Every row comes from one small tree of marks. Brackets hold a mark, then the marks that hang from it, in the order of their numbers. Every link used is in the known rows. Which tree was each row made from?
Known rows
[j_883 j_89]: [ -1.7   1.0   5.2  -3.8   7.6  17.4  11.7   3.6   6.2 -27.3  -1.1   2.0
  12.3  12.9 -22.5 -13.3 -14.4  -1.6  19.9  -5.6  12.3]
[j_282 j_89 [j_504 [j_560 j_702]]]: [  1.2 -45.3  19.2 -15.7  28.7  17.6   0.0   2.0  17.0 -28.0  33.6 -12.6
  30.0 -20.6 -10.5  17.4 -11.9  -7.0  34.3 -39.8  30.0]
[j_702 [j_560 j_504]]: [  5.7 -31.0   2.6  36.9 -27.4  30.6 -12.8   4.7  12.6 -45.1  27.2  -6.9
 -16.6  13.1 -25.3  14.3   6.0 -11.3  10.5 -12.3 -35.5]
[j_724 [j_23 [j_282 [j_504 j_560]]]]: [  0.1 -37.8  22.6 -18.1 -27.5   5.5 -16.4 -10.7   6.8 -14.3 -20.2  -9.2
  22.1  -3.7 -30.0  23.9 -33.4   5.6  27.6 -58.9  73.9]
[j_560 [j_504 [j_883 [j_89 j_282]]] j_702]: [  2.2  -4.7  15.5 -18.0  44.5   6.2   2.1   8.1  32.1 -10.9  38.1  13.8
  30.6   2.1 -13.2 -32.9 -20.4 -10.6  50.8 -50.0 -59.6]
[j_89 j_282]: [ -0.9  -4.2  11.7  -2.3  17.1 -14.9   2.3  -0.6   6.4   4.7  10.4  -1.8
  35.8  -1.9   7.4 -12.8  -7.5  -4.0   6.3  -8.5  24.0]
[j_23 j_724]: [ 11.5   1.2  -3.9  10.5  -7.5   1.9  -4.0   3.3   1.8  -5.0 -25.9   1.9
 -12.8  -0.8  -1.4   4.0 -10.3  -5.4  -6.6   6.9 -14.5]
[j_724 [j_23 [j_282 j_504]]]: [ -2.9  -9.1  12.6 -24.1 -24.5  -3.6 -15.7 -13.6   4.0   3.2 -32.5 -13.1
  12.9  -9.6  -5.5  10.6 -28.8   9.5  24.0 -77.5  42.2]
[j_504 j_883]: [  5.1  18.0  -5.6  12.2   1.0  -1.5  10.6  -4.8   4.5   9.6   2.8  18.9
 -14.8 -10.0   2.3 -22.3  -4.0   1.1   3.3  24.6 -22.5]
[j_23 j_282]: [-10.9  11.8  -1.5 -13.5 -13.5 -10.0 -13.0  -1.4  -3.6  -2.7 -16.6   3.5
  -6.1  13.9  -7.3   5.4 -13.0  -2.4   4.7 -13.2  16.3]
[j_23 [j_282 j_89 [j_504 j_560]] j_724]: [  7.5 -29.6   7.6  11.3 -13.8  14.4  -3.2  -6.1  13.0 -48.0 -21.6  -6.9
   0.7   5.0 -19.3  18.9 -34.0  -8.8  25.1 -16.6  66.0]
[j_883 [j_89 [j_282 j_23]] j_504]: [ -2.7  16.2   5.9  13.4  61.8  -2.8  -2.2   2.1   9.1 -14.2  23.4 -18.3
  71.7 -12.7 -25.9 -35.1 -21.1  -2.0  46.9  -8.6  -7.6]
[j_89 [j_282 [j_23 j_724] [j_504 j_560]]]: [ 12.1 -49.2  13.1  29.2  19.6   2.0 -12.2  -9.6  13.7 -37.9   3.3  -6.7
  44.0 -17.3 -31.5 -19.4 -21.8  -1.3  24.7  -7.2  40.2]
[j_724 [j_23 [j_282 j_89 [j_504 j_560]]]]: [  6.0 -28.2  19.7 -23.9 -14.6  14.6  -2.2 -13.6  13.3 -26.2  -8.5 -27.2
  29.3  -3.1 -18.1  16.1 -32.8  -6.2  42.5 -62.1  82.9]
[j_702 j_560]: [  1.2 -14.8   3.7  35.2 -20.0  21.6  -4.0   5.3   1.4 -34.5  12.1  -1.3
  -3.2   3.0 -19.6   7.2  -0.5  -6.8  -2.8  18.5  -5.2]
[j_282 [j_504 [j_560 j_702] [j_883 j_89]]]: [ -1.3 -34.7  20.6  -9.9  28.3  21.2   6.4   2.8  21.9 -34.0  21.1  23.4
  16.4 -18.7 -42.6 -11.5 -30.7   6.0  43.1 -15.1   7.6]
[j_282 j_23 j_89]: [  7.1   8.5 -12.6   1.6  26.7   4.2   7.8  -8.6   6.4 -10.3  22.4 -29.9
  11.8  -2.8  -5.2 -35.9   7.0 -12.7  33.1 -10.2 -10.9]
[j_560 [j_504 j_883] j_702]: [  4.9  -0.2  -0.4 -11.6  15.0  -2.8  -9.0   5.0  18.6  11.2  27.4  13.3
 -19.6 -10.3   3.2  -6.8   1.4  -3.9  27.3 -39.2 -88.9]
[j_89 [j_282 j_23]]: [  0.2  -3.3   0.7   4.5  29.7 -12.7  -4.1  -6.8   6.8   0.1  21.2 -13.5
  40.7  -4.8  -7.0 -39.2  -0.5  -5.3  23.1 -14.9   3.6]
[j_560 j_702]: [ -6.4  -4.0   5.2 -27.4  24.8  -8.5 -12.3   9.6   4.2  15.8  10.1   0.9
  11.1 -10.4   2.5   6.8  -1.6  -2.3   8.1 -29.5 -40.1]
[j_560 j_504 j_702]: [ -1.4 -19.9   4.5 -20.6  14.5   0.1 -20.4   9.7  16.2   4.5  24.7  -5.0
  -2.2   1.9  -0.5  14.4   3.4  -6.0  22.2 -61.3 -64.9]

Which tree is each row?
[ -0.3 -16.3  14.5 -15.6  32.1  16.2   8.7  13.3  16.6 -22.2  24.3  22.9
  16.9  -4.2 -40.2 -16.7 -23.0  -6.8  37.7   9.9 -16.0]
[j_504 [j_560 j_702] [j_883 j_89]]
[ 18.5 -37.3  -0.8  27.4  15.3  20.5   1.5 -12.0  14.4 -51.3   4.5 -23.6
   9.4 -14.7 -28.5 -16.5 -14.3  -9.2  36.3  -7.7  30.4]
[j_282 [j_23 j_724] j_89 [j_504 j_560]]
[  5.2 -29.4   5.4  27.9  19.9  25.5  11.2 -12.7  14.9 -53.5  18.7  11.5
   9.2 -14.9 -58.0 -45.5 -20.4   6.2  51.5   8.9  25.1]
[j_282 j_23 [j_504 j_560 [j_883 j_89]]]
[ -3.5 -24.5  23.1   1.9  25.0  12.5   9.4  -7.1  18.6 -35.0   6.7   0.8
  52.0  -6.5 -11.3 -25.6 -29.0   6.9  27.3 -37.4  59.6]
[j_883 [j_89 [j_282 j_504]]]
[ 22.8  10.9 -16.3  29.0  20.7   8.9  12.6 -20.2  14.7 -20.6  -2.9  -8.1
 -17.3 -28.7  -0.1 -51.3 -13.7  -4.4  34.3  -7.2 -23.0]
[j_282 [j_23 j_724] j_89 [j_504 j_883]]
[ -5.8 -16.6  15.5  -3.2  41.1  -4.6 -20.1  17.4   4.9   6.5  25.6  -2.6
  40.0 -26.5 -19.9  44.5 -10.8  -1.5  17.2   1.4 -30.9]
[j_883 [j_504 [j_560 j_702]]]
[-10.3 -37.5  13.9   5.2 -20.7   3.5 -14.6  -6.9   4.4 -33.2  -9.4   6.7
   3.9   2.8 -30.7  23.6 -25.8   6.7  16.4 -19.1  75.4]
[j_23 [j_282 [j_504 j_560]]]
[  0.0 -37.6   9.4  14.0 -26.7   5.1 -19.2  -3.5   5.6 -40.0 -34.7  10.2
  -8.5   0.9 -32.0  26.5 -36.3   1.4   7.4  -9.4  56.2]
[j_23 [j_282 [j_504 j_560]] j_724]
[ 10.2  22.4  -7.7   9.7 -10.7   4.1   7.3 -14.5  14.3 -18.6 -30.1   7.3
 -27.7  -9.1   8.6 -18.4 -34.7  -4.1  22.5 -14.0  17.4]
[j_23 [j_282 j_89 [j_504 j_883]] j_724]
[ -7.3 -17.4  19.2  -9.4  50.5  13.9 -10.6  21.7   9.8 -19.4  24.6  -1.7
  48.7 -11.3 -41.0  29.2 -25.6  -3.2  35.1  -5.3 -23.2]
[j_883 j_89 [j_504 [j_560 j_702]]]
[ -8.7  10.1   4.0  -1.9  -1.1  10.6   6.8 -12.0  13.0 -36.3 -16.0  23.4
 -11.2   3.2 -22.0 -28.2 -39.2  10.4  33.8 -20.8  34.9]
[j_23 [j_282 [j_504 [j_883 j_89]]]]
[ 11.9 -11.9  -2.4  49.3 -27.7  27.7   0.8  -0.9  15.1 -38.1  29.7  13.4
 -33.8   4.1 -17.9  -4.5   1.1  -9.2  14.8   6.5 -62.1]
[j_702 [j_560 [j_504 j_883]]]
[ -0.1 -51.1  22.1  16.0  32.7  16.8   2.2  -9.3  18.6 -60.0  28.0  -9.0
  64.9  -7.4 -53.2 -38.5 -24.8   0.5  51.8 -20.5  72.0]
[j_883 [j_89 [j_282 j_23 [j_504 j_560]]]]
[  0.3  12.6  12.2 -20.3  -9.3  12.5   4.4 -15.4  15.2 -12.7 -30.2   7.3
   7.3  -5.9 -23.0 -27.6 -47.3   9.7  45.9 -59.8  34.1]
[j_724 [j_23 [j_282 [j_504 [j_883 j_89]]]]]
[  0.2 -40.8  28.6  -2.2  35.0  -7.0  -0.8  -2.4  21.7  -5.0  33.6  21.2
  42.3 -34.4 -10.1  -8.3 -22.2   2.2  29.2 -19.4  15.6]
[j_89 [j_282 [j_504 [j_560 j_702] j_883]]]
[  6.7  19.9 -11.0  -7.5  -9.2   2.7  -0.5  -0.6   4.5 -15.4 -29.4 -10.9
 -11.1  17.4   4.2   1.9 -24.5 -18.4  14.5 -14.1  16.1]
[j_23 [j_282 j_89] j_724]
[  8.6 -14.6  14.4  44.8  -2.0  35.0  12.0   2.3  28.0 -59.1  41.2  13.8
  13.3  16.2 -32.2 -33.1 -20.3 -15.2  39.7  -3.8 -26.2]
[j_702 [j_560 [j_504 [j_883 [j_89 j_282]]]]]
[ 10.6 -12.2   1.6  47.3 -14.0  43.2   9.0   3.6  22.3 -62.6  29.7  14.8
 -23.2  17.3 -40.3 -21.0 -13.1 -11.6  33.6   5.3 -47.9]
[j_702 [j_560 [j_504 [j_883 j_89]]]]
[  2.8   1.5   4.3 -15.8  26.2  15.5   0.9   8.7  24.5 -14.6  26.7  14.2
  -6.6   3.1 -19.7 -23.1 -12.4  -5.6  47.7 -43.0 -75.9]
[j_560 [j_504 [j_883 j_89]] j_702]
[ -7.8  10.3  -0.7   8.8 -12.0  -5.0  -2.5 -15.6   5.7  -5.4 -15.6  21.5
 -21.0 -11.1  -2.5 -13.2 -24.9  11.9  13.8 -17.5  23.3]
[j_23 [j_282 [j_504 j_883]]]
[  6.3  -8.9   8.7  10.9   6.5  23.7  20.8   2.4  12.2 -38.8  13.7  23.3
   4.0   7.5 -39.3 -22.9 -21.6  -3.0  28.8  40.6  16.2]
[j_504 j_560 [j_883 j_89]]
[ 10.6 -16.6  -6.8  26.2   9.1   3.7 -13.5 -13.9   3.8 -20.3 -19.8  -8.8
  -5.9 -19.2 -15.1 -22.4 -10.8   6.0  13.0 -22.8  -5.0]
[j_282 [j_23 j_724] j_504]
[ -1.7  -5.5   0.3   4.2 -21.0  -2.9 -18.1  -8.8   3.4 -19.2 -45.6   5.3
 -17.2  -0.6  -6.4  13.1 -33.4   5.6   0.4 -31.2  27.1]
[j_23 [j_282 j_504] j_724]
[  0.3 -12.1  15.7  16.4  24.8  21.7   1.3  11.7   6.7 -30.8  13.5   0.2
  38.3  -1.3 -44.0  19.8 -23.3  -0.7  28.3  29.9  20.1]
[j_883 j_89 [j_504 j_560]]
[ 11.1   0.7  -2.1  16.8  26.1 -15.1  -9.0  -4.0   8.4  -3.8  -9.0  -9.6
  31.8  -8.4  -8.9 -37.8 -11.5  -9.1  14.2  -7.0 -16.6]
[j_89 [j_282 [j_23 j_724]]]
[ 16.9  -9.1 -10.8  18.7  22.0  12.7   0.9 -15.2  12.8 -29.6  -6.7 -26.2
   2.4 -19.1  -4.1 -30.9 -10.4  -5.6  32.3 -27.7   1.2]
[j_282 [j_23 j_724] j_89 j_504]
